What can hang from each mark
pozo: kupet matu
zetu: derivaz luvum vopi
derivaz: kupet zetu
kupet: derivaz pozo
matu: luvum pozo vopi
gosa: vopi
luvum: kupet matu
vopi: matu zetu

Known rows, with every way that one mark hangs from another
[zetu [derivaz kupet] [luvum [matu pozo]] vopi]: [ -4 -19  12  10  -7   1   6  12 -10   7  -5 -15   9  -1  13  -2   3  11
   6  16  -4  12 -17]
[kupet [derivaz [zetu vopi]] [pozo matu]]: [-12 -11   0  -8  -7  11 -12  10   5   1  -8 -17   2  -5   4  10   7  13
   5  -9  -3  -1 -14]
[pozo [kupet [derivaz zetu]] [matu luvum vopi]]: [-20  -7   6  11  -2  -1 -13  -3  -1   4   6 -13   6  -7  32   4   8  20
 -13 -15   2   9  16]
[matu [luvum [kupet [derivaz zetu]]] pozo vopi]: [ -9  -1   3  13 -10  -7  -9   5 -14   1  -3 -18   4   6   2   5   2   2
  -4  -7  11  12  12]
[gosa vopi]: [-8 -3 -2  5 -6 -1 -4  3  1 -5 -1  0  4 -6 -3  0  3 -2  6 -2 -2 -1  1]
[derivaz [zetu vopi]]: [ -7  -5   4  -7 -11  -1  -3   8   6   3   6 -12   1   2   0   8  10   3
   7  -1  -1  -7  -9]
[vopi matu zetu]: [ -4  -7   6   8 -13   2  -5  -7  -3  -8  10 -14   2  -3  14  -5   7   2
 -13  -2   2  -2 -10]
[zetu derivaz [luvum [kupet [pozo matu]]]]: [ -4 -24   3   0   2   4  -4  13 -13   6 -10  -3   5  -2  10   3   0  11
   5  -3 -11  23  -9]
[derivaz [kupet [pozo matu]] [zetu luvum vopi]]: [ -7 -23   9 -11  -4   5  -3  14   0   3  -8  -8   3  -7  18   9  14  17
  12  -3  -2   8 -18]
[luvum [matu [vopi zetu]]]: [ -6  -1   8  21  -7  -2   3   1   6  -2   7 -16   7  -3   5  -5   7  -1
   1  -1   7 -10 -10]
[vopi [matu [pozo kupet]] [zetu derivaz luvum]]: [ -4 -17  12  12 -15   3  -7  -7 -22  -5   8 -18   3   0  20  -7   5  12
 -19   2   1  16  -5]
[pozo kupet]: [-2 -4  2 -8  7  4 -1 -7 -2 -1  1 -1  1 -3 13  7  0  2 -6  1  0  3  9]
[pozo [kupet derivaz] [matu luvum]]: [-15  -7   2   2   8   4 -12  -7  -2   2   1  -5   8  -8  34   5  -1  20
 -16 -10  -2  13  14]
[kupet derivaz]: [-6 -2 -5  0 -3  1 -7  7  0  2 -2 -4  0  1 -2  2  0  0 -6 -3 -4  7  4]
[luvum [kupet derivaz] [matu pozo [vopi zetu]]]: [ -5  -2   5  11  -9   1  -2   9  -4  -3  -6 -25   6   2   0   6   1  -7
  -2  -4   8   2  -8]
[luvum [matu [pozo [kupet derivaz]] vopi]]: [ -4   3   9  13  -5   5   3  -5  -5  -3  -4 -17   3  -2   3   2   0   1
  -2   4  12  -3   0]
[derivaz kupet [zetu [vopi matu]]]: [ -7 -16   7 -10 -12   2   1   4   2   1   2 -12  -2  -3  13  10  12   5
   7   3   0   2 -12]
[vopi [matu [pozo [kupet derivaz]]] zetu]: [ -4  -5   7   4 -13   7  -9 -12 -12 -10   5 -21   0  -1  16  -1   4   4
 -21  -1   7   4  -1]
[zetu [vopi matu]]: [ -5   1   5   3 -13   3   0  -3   0  -3   2 -15   2  -5  11   2   7   1
  -3   8  -1 -12 -13]
[zetu derivaz [luvum kupet matu] vopi]: [ -8 -21   9   4  -6   0   2  17  -5   7  -2 -14  12  -1  12   6   3   6
   8  11 -12  10 -19]
[kupet pozo]: [ 1 -8 -2 -7  5 10 -2 -1 -3 -4 -9 -4  1 -2 -6  4 -1  0  6  0  2  0 -8]
[vopi matu]: [ -1  -4   5   4 -10   4   0  -9  -6  -7   2  -4  -4  -4   8  -1   2   2
  -4   3   2   0  -7]
[gosa [vopi zetu]]: [-10  -5  -1   9  -9  -3  -8   5   3  -6   5  -8   8  -6   2  -4   8  -2
  -1  -6  -2  -3  -2]

Rows
[ -4   0   3   8   1   7  -2  -2   0  -2 -10  -9   1  -8   6  -2   5   8
   4  -7   4  -7  -9] => [kupet [pozo [matu vopi]]]
[ -6   6   5   9 -11   0  -4  -2 -10   0  -2 -19  -3   2   0   2   6   2
 -10  -3  12   1  14] => [matu [pozo [kupet [derivaz zetu]]] vopi]
[  0 -15   2 -13   8  13   3   3   0  -5 -12  -7   6  -3  -2  16  -7  -5
  18   1   2   3 -20] => [luvum [kupet pozo] matu]
[-12  -7   3   8 -17   5 -11  -5  -9 -12   3 -17   5  -7   9  -1   6   1
 -12  -4   4   3   0] => [gosa [vopi [matu [pozo [kupet derivaz]]] zetu]]
[ -8 -16  -5  -7   7   3 -12   5  -7   0  -7  -6   8   1   7  12  -6   2
   0  -5  -2  18   3] => [matu [luvum [kupet derivaz pozo]]]
[-10 -15   4   8  -8  -2  -7  12   0  -7   1  -7  13  -7   7   1   8   0
   4  -6  -4   5 -10] => [gosa [vopi [zetu [luvum kupet matu]]]]
[ -3  -5   8   4  -6   6  -5 -20 -19 -10   3  -8   1  -1  19   2  -5  10
 -12   4  11   9   5] => [vopi [matu luvum [pozo kupet]]]
[-11   5   6  24  -3  -7  -4  -4   0   2   2  -6   6  -6  23  -8   5  16
  -6 -11   4  -3   5] => [pozo [matu luvum vopi]]
[ -7  -6   1  -4  -5  -2 -10   5 -11   0  -3 -16   7   7   6  12  -4   4
  -2  -2   5  13   4] => [matu [luvum [kupet [derivaz [zetu vopi]]]] pozo]
[ -4 -15   7  -6 -11   7  -4   9  -9  -5 -10 -12   5  -7  15   9   8   4
   3   7  -6   3 -21] => [zetu [luvum [kupet pozo]] [vopi matu]]
[ -5 -20   3   6  -4  -5  -7  14  -7   5   6 -10   8   2  10  -2   6   4
  -7  -4 -10  18  -5] => [vopi [zetu derivaz [luvum kupet]]]
[ -5  -8   5 -10  -8   7  -1  10  -1  -2  -8 -19   5   4  -3  19  -3  -3
  10   0   4   4 -15] => [luvum [kupet [derivaz [zetu vopi]]] [matu pozo]]
[  0  -2   2  -1   3  -2  -4  -3 -15  -3  -6  -6   6   7   6   7  -9   3
  -2   0   9  13   7] => [matu [luvum kupet] pozo]
[-10   4   4  18  -4  -4  -9  -8 -15   0   0 -17   5   2  13  -1   0   7
 -16  -1  12   8  22] => [matu luvum [pozo [kupet derivaz]] vopi]
[-13 -12  -2  12 -10  -4  -8   7   0  -1   7 -11   9  -3   1  -5   6  -1
  -1  -4  -6   3  -1] => [gosa [vopi [zetu derivaz]]]
[ -8 -13   0  -3 -11  -1 -11  15  -3   3   2  -2   0   2  -1   5   8   8
  -3  -6  -5  16   1] => [kupet [derivaz [zetu luvum]]]
[-20  -4   4  19  -1  -3 -15  -4   0   3   7 -19  10  -9  38  -2   8  18
 -23 -15   1   6  16] => [pozo [kupet derivaz] [matu luvum [vopi zetu]]]
[ -7 -18   5 -14  -2   8  -1   7   6   3  -8 -13   1  -6  13  12  11  11
  14  -4   1   0 -17] => [derivaz [kupet [pozo matu]] [zetu vopi]]
[ -9 -20   1  11   4   1  -1   2  -7   8  -5 -10   4  -3  14  -4   1  10
   3  -1  -2  16  -1] => [zetu [derivaz [kupet [pozo [matu luvum vopi]]]]]
[ -9  -8   2  15  -9  -5  -9  14  -3   1  -3 -17   5  -3   5  -2  14  -1
  -9  -8  -1   5  -2] => [matu [vopi [zetu [luvum [kupet derivaz pozo]]]]]
[ -7  -7  -4  -2   2  12  -9   3   0  -1 -13  -8   2  -6   4   4  -1   9
  -1  -9  -2   5  -7] => [kupet derivaz [pozo matu]]
[ -2 -14  11  17 -20   1  -6  -3 -21  -5   7 -17   2   2  13 -12   6  10
 -15   2   1  14 -10] => [vopi [matu pozo] [zetu derivaz luvum]]
[ -7 -13   1  -9  -5   3  -8  20  -4   1 -13 -12   7  -4   7  11   7   2
   1   4 -10   7 -13] => [zetu [luvum [kupet derivaz pozo]] vopi]
[-10  -5   0   3   4  -1  -9   1  -1   2  -4  -3   8  -4  24   5  -3  14
  -5 -12  -3  11   3] => [pozo [matu [luvum [kupet derivaz]]]]
[ -8 -21   1 -17  -2  13  -4  14   4  -2 -10 -18   7  -2  -3  23   0  -3
  17  -1  -1   4 -23] => [luvum [kupet [derivaz [zetu vopi]] pozo] matu]
[ -4   1   4  -9  -6   6  -6  -2  -8  -1  -2 -17  -1   3   3   9   0   4
  -7   2   6   2   6] => [matu [pozo [kupet [derivaz [zetu vopi]]]]]
[ -2  -1   3  -8  -3   6  -5  -4 -10  -1  -2 -11  -3   4   1   8  -2   4
  -7  -2   8   8   9] => [matu [pozo [kupet [derivaz zetu]]]]
[ -5  -1   4   9 -16   4  -3  -8 -10 -12  -3  -6   0  -6  -1  -2   2   0
   2   1   6  -1  -4] => [gosa [vopi [matu pozo]]]
[ -4 -13   9  -9 -14   3   2   2  -3  -1  -1 -15  -3   0  11   9  10   5
   6   4   6   2 -12] => [derivaz kupet [zetu [vopi [matu pozo]]]]
